Each row was made from one path, in order. Every step used is in the known rows, and no mark comes twice. Write each row's path.
Known rows
nobo > volam: [ -3.8  -8.7  -2.2   5.3  -2.8 -24.9   9.7  -4.1   7.5  -1.8   3.4   8.5
   3.1  -6.5   5.3   2.2  10.8 -10.3  -6.8 -11.0  13.8  -2.9  -0.1 -17.9
 -10.3]
zenu > volam > nobo > vilut > vuku > tomud: [  5.7 -21.4  -1.0 -17.5  -8.2  -3.8  20.3  19.1 -22.8   6.7 -10.0  26.9
 -32.9 -23.8 -10.9   7.5  -6.7 -16.7 -25.7  -3.5  20.1 -44.6  -7.3 -57.0
  38.2]
nosi > pezul > nobo: [-19.5  23.8   1.8 -17.3 -10.5  33.5   0.4 -18.9  21.2 -30.3  -6.5 -10.5
 -12.1  -0.6   0.7  15.3 -31.4  -3.5 -20.4   8.1  20.1  28.4 -12.9  15.6
  -7.0]
vilut > vuku > tomud > nobo: [ -9.1  -3.8 -20.0   0.0  -2.6 -21.5  15.3   5.2   6.6 -16.7   2.4  13.1
 -18.4 -34.9   1.4 -13.0  13.7 -18.5 -23.8 -11.7  -2.4   2.2 -14.0 -46.4
   0.8]
volam > vuku > tomud > nobo > pezul: [  6.5  14.8   1.8  32.7  -8.0 -65.3  -9.6  20.0 -18.1 -12.5 -24.9  -5.2
 -28.9 -13.2 -13.2 -19.0 -21.4 -14.2 -15.2 -17.9  13.0  29.0 -45.3 -37.2
  13.5]
tomud > nobo: [  3.8   3.4  -6.7   5.4  -5.9 -28.2  -5.9   6.5   6.4  -1.9 -12.7   8.3
 -11.1 -11.1   9.2   8.3   4.6 -16.7  -3.4  -6.5  -3.9  11.8 -14.0  -3.7
  -1.1]
vuku > tomud > nobo > vilut: [ -0.4  -6.7   2.5  20.5  -9.6 -20.1   8.3  12.7   4.2   3.6 -13.4  26.1
 -33.5 -35.2  -3.4  -4.0   5.2 -10.4 -28.3 -14.9  16.2  16.2 -37.7 -25.6
  12.8]
zenu > volam > vuku > pezul > nobo: [ -6.3  26.8  18.2   3.6 -16.6  -8.0  -0.5 -12.3 -20.3  -3.7 -14.6 -12.8
   1.9  19.1  24.3  27.3 -27.7 -19.4  -0.3 -19.5  18.1  -3.8   2.9 -21.3
  15.3]
volam > nobo: [  3.5   4.0   2.5 -10.1   0.1 -24.7   2.0   3.7  -6.9   2.8   2.5  -3.6
 -12.9  11.6 -18.3  15.6 -16.8   3.4   6.7  11.4   2.8 -13.6   1.5  -6.3
   8.6]
tomud > nobo > vilut > vuku: [  5.4 -15.8 -22.2  -4.7 -12.9  -6.2  10.3   9.8   6.2   2.7 -13.9  34.8
  -8.4 -35.3  25.8   1.1  -2.9 -25.0 -23.1   0.3  10.6  11.8 -10.1 -22.0
   6.3]
vuku > volam > nobo: [ -2.3  14.6  16.2  -3.6  -0.9 -40.9  12.6   8.9  -7.9   7.0   0.1  -9.5
 -12.0   2.1 -32.0  -0.9 -23.4  -7.1   1.9  13.0   5.8 -22.2   9.0 -23.3
  -6.0]
zenu > volam > nobo: [ 11.3  -3.1   5.3 -18.5  -9.5 -20.2  -7.6  14.0 -22.1  10.5 -11.6   1.5
 -22.3  12.1  -9.1  26.6  -5.9 -11.7   1.8  -0.8   4.0 -41.3  -0.4 -18.0
  30.4]
vilut > vuku: [ -1.5  -8.8 -17.7 -14.3   1.1  10.5  10.9  -2.1   1.9  -7.8   7.3   7.4
   9.4 -10.9   9.4  -7.0   2.3 -10.2  -8.1   4.6  -3.2  -7.5  13.5 -20.5
  -3.6]
volam > nobo > vilut: [ 10.5  -7.3   7.7  -3.9  -6.1 -17.0   5.9   8.8  -7.5  12.8  -7.5  18.5
 -18.6  -1.1 -10.7  15.8 -23.5   4.2  -4.2  11.5  18.5  -7.0  -7.6  -5.3
  18.9]
tomud > nobo > volam > zenu: [  3.3 -10.8 -23.8  25.8  -6.1 -72.9  15.7  14.7  14.0   3.2  -3.9  10.1
   0.7 -11.1  20.2   6.4  15.6 -23.2   6.8 -16.2   2.9   3.1 -25.7 -41.9
 -15.3]
tomud > nobo > pezul: [ 10.2   6.2 -11.3  23.1   1.5 -40.0 -13.0  11.6  -0.3  -2.2 -23.9   1.3
 -18.9  -4.2  -8.5  -7.2 -18.5 -16.1 -17.3  -4.2  11.5  29.6 -24.5   4.6
   0.2]
volam > vuku > pezul > nosi: [ -7.7  28.7  -8.2  28.5 -15.7 -18.7  -2.5 -21.3  -4.8  -3.8 -19.5   1.4
  11.6   9.1  32.1   3.7 -49.3  22.6  13.1   1.0  10.9  48.8  13.3  -4.1
   3.6]
vuku > pezul > nosi: [-13.6  22.0 -14.1  25.5  -3.1   1.1   2.5 -29.1  11.8  -1.4 -14.2   8.1
   7.7   4.5  17.0   2.1 -34.3  21.3  -2.1   4.4  11.4  49.3  19.5  14.7
  -7.0]
vuku > tomud: [-10.2   2.1   5.8   8.4   5.1  -5.3   9.0   1.3   0.6  -6.7   8.5  -0.2
 -13.6 -10.7 -20.7 -13.9  10.6   6.0 -11.1  -9.3   2.6  -2.9 -12.5 -22.1
   3.5]
pezul > nobo > vilut: [  2.5   6.3  21.5   0.9  -7.9  23.2   6.3  -7.5   5.2  -6.9  -1.9  12.5
  -3.7  -6.5  -5.8  16.1 -19.7 -14.0 -22.2   2.3  28.5  11.9 -10.1  11.6
  -0.7]
vuku > pezul > nobo > pade: [-15.9  35.4  -1.6  25.2   4.6  18.1  21.7 -19.6  15.3 -19.2  -3.8 -16.7
  20.1  23.4 -18.6  13.0 -34.1   2.4 -13.5  -6.1  24.2  31.7  -7.8  18.5
  -9.7]
nosi > pezul: [-15.8   8.1 -13.6 -10.4  -7.3  19.6   1.6  -6.3  17.5  -9.8 -14.7  -5.5
 -15.0  -7.8  13.5   0.7 -19.7  12.1  -7.1   8.6   7.6  25.6 -11.5   7.8
   2.1]
vuku > tomud > nobo > pade: [ -3.6  16.2 -11.7  27.1  -5.2 -22.5  10.9  17.4   8.2 -15.6 -15.2  -0.9
 -13.1 -11.8 -24.2  -9.4   8.8  -3.1 -20.5 -17.6   6.1  16.3 -48.0 -18.2
  10.3]

Which path is each row?
[ -7.3   4.3 -33.8  22.3 -14.5  -5.8  12.2 -17.7  19.3   1.3 -30.4  43.2
  -1.8 -29.4  45.3   1.6 -40.6  -3.1 -25.4   4.9  23.1  61.7  10.5  -7.5
   1.1]	tomud > nobo > vilut > vuku > pezul > nosi
[  8.0  28.4   5.3  23.0   0.1 -46.1  -4.4   1.7 -10.8  -4.3 -27.4  -5.7
 -14.5   8.5 -44.5 -15.9 -66.4   2.7 -15.7  23.4  27.8  25.2  10.0  -2.0
  -4.8]	vuku > volam > nobo > pezul > nosi
[ -4.6   3.1  -0.6  12.0   0.4 -31.7  23.3  -4.6  12.4 -15.1  15.2  -5.9
  14.5   4.6  -4.0  15.2   1.7 -21.5   1.0  -8.9  18.7  -6.5 -11.8 -32.2
 -24.8]	pezul > nobo > volam > zenu
[  8.8  14.3 -12.8  26.1  -2.3  -6.2 -16.8  -8.3  -1.4 -11.5 -27.4   4.6
  -2.1   7.7 -16.1 -15.4 -44.9  10.5 -15.2  11.8  23.7  46.8   0.2  20.7
   1.0]	nobo > pezul > nosi
[ -9.2   1.7  -3.5  -5.9   0.4  -1.8  22.6   2.9   1.3  -3.2   4.8   0.0
   9.7 -17.7  -2.0 -23.6  -3.4 -18.5 -13.7   6.5   1.1 -17.0  23.2 -35.5
 -17.9]	vilut > vuku > volam
[ 13.3 -24.3  -7.9 -29.1 -14.2   0.4  11.6  18.0 -22.0  14.3 -16.3  28.7
 -19.0 -12.6   9.1  20.8 -12.0 -21.3 -14.7   6.1  18.0 -40.4   5.7 -35.2
  36.9]	zenu > volam > nobo > vilut > vuku
[  8.7   6.1   7.9   7.4 -24.5 -46.9  -9.2  26.9 -27.6  -4.8 -25.8   3.3
 -31.0 -18.6  15.4   7.3  11.9 -25.1  -6.1 -32.9  -2.1 -21.1 -38.1 -57.3
  35.9]	zenu > volam > vuku > tomud > nobo
[-22.1  25.6  10.8  10.6   4.9   5.0  13.3 -28.1  14.6  -8.7   7.8 -10.4
   7.1  12.4  -0.1  16.3 -25.1  -5.4 -10.2  -4.6  17.6  23.6  10.4  11.6
 -14.8]	vuku > pezul > nobo
[  6.3  12.6  -8.8   1.9  -0.4 -17.2   9.3  13.9  -3.2  -7.5  -9.2  -8.7
   1.6  22.6 -40.8  11.3 -25.2   9.6   1.8   8.5   8.5  -7.5 -16.5   1.6
  15.6]	volam > nobo > pade
[-11.0  26.0 -21.4  35.3 -25.6 -70.5   0.8 -19.2   5.6  -6.3 -29.9  14.9
   4.1  -8.0  46.4  10.4 -33.4  -6.6   1.4 -16.9  20.4  58.3  -4.2 -27.0
  -5.3]	tomud > nobo > volam > vuku > pezul > nosi
[-21.0   9.9 -13.2   2.3  -6.0 -11.7  23.3 -12.0  30.5 -23.3   2.8  -8.4
   0.8  -1.9  10.9  15.8 -17.5 -10.2  -5.6  -1.6  27.2  18.2 -21.2 -24.7
 -21.2]	nosi > pezul > nobo > volam > zenu
[  4.7   1.5  15.5   1.4 -17.3 -19.6  -5.4  18.7 -34.1  -0.4 -13.2  -2.3
 -20.1  -6.2   4.8  -0.9   8.9 -10.8   1.0 -24.7   0.5 -30.7 -21.2 -57.0
  33.6]	zenu > volam > vuku > tomud
[ 14.8  -5.6  12.5  12.2 -31.6 -37.3  -4.3  31.3 -29.2   8.3 -37.3  23.4
 -36.5 -32.2  24.0   6.0   5.3 -25.0 -17.0 -29.1  14.8 -11.8 -45.9 -55.1
  45.1]	zenu > volam > vuku > tomud > nobo > vilut
[ -5.2   3.9  -2.5  15.4  -3.0 -33.1   2.5   7.2   6.4  -9.1  -3.5   4.4
 -26.7 -24.0 -11.1  -4.7  13.3 -11.7 -18.4 -16.9  -0.6   9.0 -31.5 -28.4
   2.9]	vuku > tomud > nobo
[ -4.3  -5.6 -15.6   5.2   6.6 -22.5  35.4  16.0   4.6   4.8   8.7  -6.3
  16.5 -14.4   2.0 -23.3  -2.2 -16.0   5.7   8.3  -7.3 -23.8  13.3 -56.3
 -23.4]	vilut > vuku > volam > zenu
[-13.1  13.3 -13.4  26.6 -14.8 -77.9  11.3  -6.9   3.6   3.2 -15.2   5.8
  -1.7  -6.9  41.9  10.6 -11.7 -17.3   4.4 -24.9  14.1  28.3 -11.4 -40.9
  -5.8]	tomud > nobo > volam > vuku > pezul
[ -7.6  10.7  13.2  -0.5  -5.4 -10.2   9.0 -17.1  10.2 -23.2   8.4   0.2
   6.5   1.3  -6.5  15.4  -1.0 -26.8 -17.3  -9.6  27.0   1.6  -1.8  -9.8
 -18.3]	pezul > nobo > volam
[  9.8   3.3  -4.0   8.7  10.6 -39.0  -5.2   8.1 -11.8   2.8 -11.2  -6.5
 -19.5  15.5 -38.7   0.1 -40.3   1.3  -4.4  12.3  18.2   7.5  -8.5   3.0
  10.0]	volam > nobo > pezul
[ -5.9 -18.9  -5.4   2.6  -0.3  17.5  25.5   3.9   2.2  -2.9   4.8  27.0
 -11.4 -35.4  -2.3 -19.6   2.4  -2.9 -28.8  -2.9  17.5  -1.3  -9.3 -41.5
   8.6]	nobo > vilut > vuku > tomud
[ -7.4   6.0 -26.4   6.1  -6.6  -2.7  20.1 -21.1   7.1   4.3 -14.9  33.6
  -2.5  -8.2  12.3  10.1 -59.5  15.2 -12.5  21.6  28.3  37.7  24.3  -9.4
   8.0]	volam > nobo > vilut > vuku > pezul > nosi
[ 13.5   9.2   4.4  24.2 -17.5 -60.1 -16.8  29.0 -34.7  -2.9 -37.8  -0.8
 -40.4 -12.2  -4.2  -8.2 -11.0 -27.1 -18.2 -30.2  12.6   0.9 -44.7 -48.9
  35.1]	zenu > volam > vuku > tomud > nobo > pezul
[-23.8   0.0 -24.4  14.0  10.9 -27.6  47.3 -23.5  23.7 -13.0  22.2  -1.3
  25.0  -0.1  20.7   9.7 -13.9 -22.1  -2.7  -7.8  23.3   8.0  15.6 -47.3
 -36.2]	vilut > vuku > pezul > nobo > volam > zenu
[  5.0  12.0 -19.9  18.8  -8.3 -16.9   4.9  16.9   8.2 -11.0 -22.5  -0.3
   3.0   2.2 -12.2   3.9  -5.6  -8.9 -10.3  -7.2   3.2  16.7 -32.6   3.6
   6.8]	tomud > nobo > pade
[ -9.0  -2.1  10.4  -2.3  -3.7  29.8  27.3  -9.1   4.5 -22.9  12.2  18.9
  -8.6 -28.5 -17.4  -4.9 -10.3 -17.5 -39.4  -1.9  29.3   2.4  -9.4 -31.0
  -1.2]	pezul > nobo > vilut > vuku > tomud
[-10.2  -0.4 -28.2  16.6  -6.7  21.8  21.3 -26.7  13.9   2.5 -17.2  35.5
  10.5 -18.8  34.0  -5.3 -43.8  13.3 -19.3  12.8  25.8  49.2  26.4  -1.5
   0.8]	nobo > vilut > vuku > pezul > nosi
[ -2.0  11.3  14.1  11.9  -8.6 -24.3   3.0   7.5 -16.3  -7.8   0.1  -8.6
  -9.4  -7.2  -5.2 -10.3  -4.6   4.2   4.6 -15.0   0.8  -1.7 -21.2 -41.9
  13.4]	volam > vuku > tomud
[  4.0 -20.7 -13.3  -9.5  -4.3  19.1  17.5   2.5   0.1   3.1  -3.8  28.0
   2.4 -23.4  15.0  -5.8  -8.6  -7.9 -16.7   5.9  14.3   0.6   5.6 -17.0
   4.6]	nobo > vilut > vuku
[-24.5  16.4   1.4 -12.0 -12.9   6.7   9.2 -23.9  27.0 -32.4  -1.8  -4.6
  -8.6  -6.2   7.1  17.1 -20.9 -15.1 -26.2  -4.2  35.4  26.0 -12.5  -2.9
 -15.1]	nosi > pezul > nobo > volam
[-15.7   9.7  -6.8  21.7  -6.4 -54.1  20.0 -13.0  -4.8   5.2  -3.8  -0.7
  11.7   3.9  33.6   3.4 -16.6  -2.2  10.3 -20.3  18.0  17.6   4.6 -36.0
  -5.0]	nobo > volam > vuku > pezul
[  0.6   4.2   1.1  20.7   5.6 -34.3  22.3  17.5   0.3  14.5   3.3 -12.6
   7.2  -2.7  -9.3 -16.0  -2.5  -4.0  14.0   3.4  -4.4 -18.1   0.3 -37.7
 -21.4]	vuku > volam > zenu
[ -1.0  -3.8 -12.0   7.7 -10.4 -51.0   3.0   0.9  11.7  -5.7  -8.6  16.1
  -7.4 -16.9  18.0   8.6  13.1 -27.1 -12.9 -18.5  10.9   8.1 -16.6 -23.4
 -10.5]	tomud > nobo > volam
[ -7.9   0.7   7.9  17.9 -11.3 -50.7  12.3   3.9 -11.3 -11.7   5.5   0.4
  -7.0 -13.8   1.4  -9.3   8.7  -7.7  -2.3 -23.9  14.6  -5.8 -22.3 -60.9
   3.9]	nobo > volam > vuku > tomud
[  3.3   4.2  -4.5  10.8 -23.1 -71.5  -0.9   8.5  -7.3  -5.7 -15.0   7.8
  -4.0 -12.1  31.0   9.6   3.9 -28.2   3.8 -21.1   8.5   7.8 -22.6 -41.9
   1.5]	tomud > nobo > volam > vuku
[  0.1   0.2   1.1   6.9 -15.7 -44.3   4.9   1.8 -13.3  -4.8  -4.1   1.8
   8.7  -1.5  22.7   1.9  -0.6 -11.7   9.8 -14.4  13.0  -0.8  -7.6 -37.9
   1.7]	nobo > volam > vuku
[ 11.6  18.1 -10.5  14.7  -0.6 -34.4 -14.6  -4.7  -9.4 -10.4 -24.6   3.3
 -15.7  17.4 -35.8  -0.8 -62.6  13.6  -9.6  21.7  24.5  34.8   1.3  13.5
  10.4]	volam > nobo > pezul > nosi
[-24.9   6.9  -3.3 -15.0 -12.0  49.5  26.2 -16.2  21.5 -31.7  -2.1  14.4
 -23.4 -36.4  -3.1  -2.2 -29.7  -6.6 -47.8   4.3  37.6  27.3 -22.2 -26.9
   2.2]	nosi > pezul > nobo > vilut > vuku > tomud
[ -6.0   5.5 -30.9  13.2  -3.7  -9.8  23.5  15.5  10.7 -25.9  -8.9   5.8
  -2.9 -24.2 -20.1 -15.8   7.5 -13.4 -28.0 -12.6   2.7   7.9 -32.9 -40.8
   8.7]	vilut > vuku > tomud > nobo > pade
[-10.8  -7.8 -27.1  12.1  -5.4 -12.6  25.1  -5.7  14.9  11.6 -15.3  31.5
  -5.4 -30.5  41.4   2.0 -18.1 -12.4 -22.0  -4.2  16.3  32.1   2.1 -17.4
  -1.2]	tomud > nobo > vilut > vuku > pezul
[  8.0  -7.4  -1.0  10.6 -12.8 -16.2  -1.0  12.6   4.0  10.9 -21.6  29.0
 -18.4 -24.3  16.9   8.8  -4.7 -14.9 -17.1  -4.7  12.5  18.4 -22.3  -0.9
   8.6]	tomud > nobo > vilut
[ -2.1 -16.3 -17.4  17.0   3.3 -46.7  21.4   7.9  10.1   6.6   7.5   1.8
  11.9   0.1  10.8  -0.6   9.4  -8.3  12.3  -6.9   6.7 -11.1  -8.3 -38.8
 -15.2]	nobo > volam > zenu
[  4.7  20.2 -14.1   7.7  -1.7 -35.1   7.7  -0.4  -6.6 -13.0 -19.7   1.8
  -6.0  -1.7 -37.7 -22.3 -65.1  -6.8 -22.4  30.5  25.4  19.0  24.4 -23.0
  -8.5]	vilut > vuku > volam > nobo > pezul > nosi
[-15.9   5.4  -8.8 -25.2 -14.8  54.4  18.8 -16.2  22.2 -27.3 -11.6  14.9
  -8.2 -25.2  15.1  10.2 -37.8 -12.4 -37.8  16.2  35.2  28.7  -6.2  -2.5
   0.6]	nosi > pezul > nobo > vilut > vuku
[ -3.1 -16.4 -14.1 -11.9  -4.2  -4.6  24.4   1.5 -14.4  23.4 -16.4  27.3
 -17.5  -7.6  20.4  21.3 -28.1 -11.8 -12.8   0.7  22.8 -20.7  17.9 -29.4
  27.8]	zenu > volam > nobo > vilut > vuku > pezul
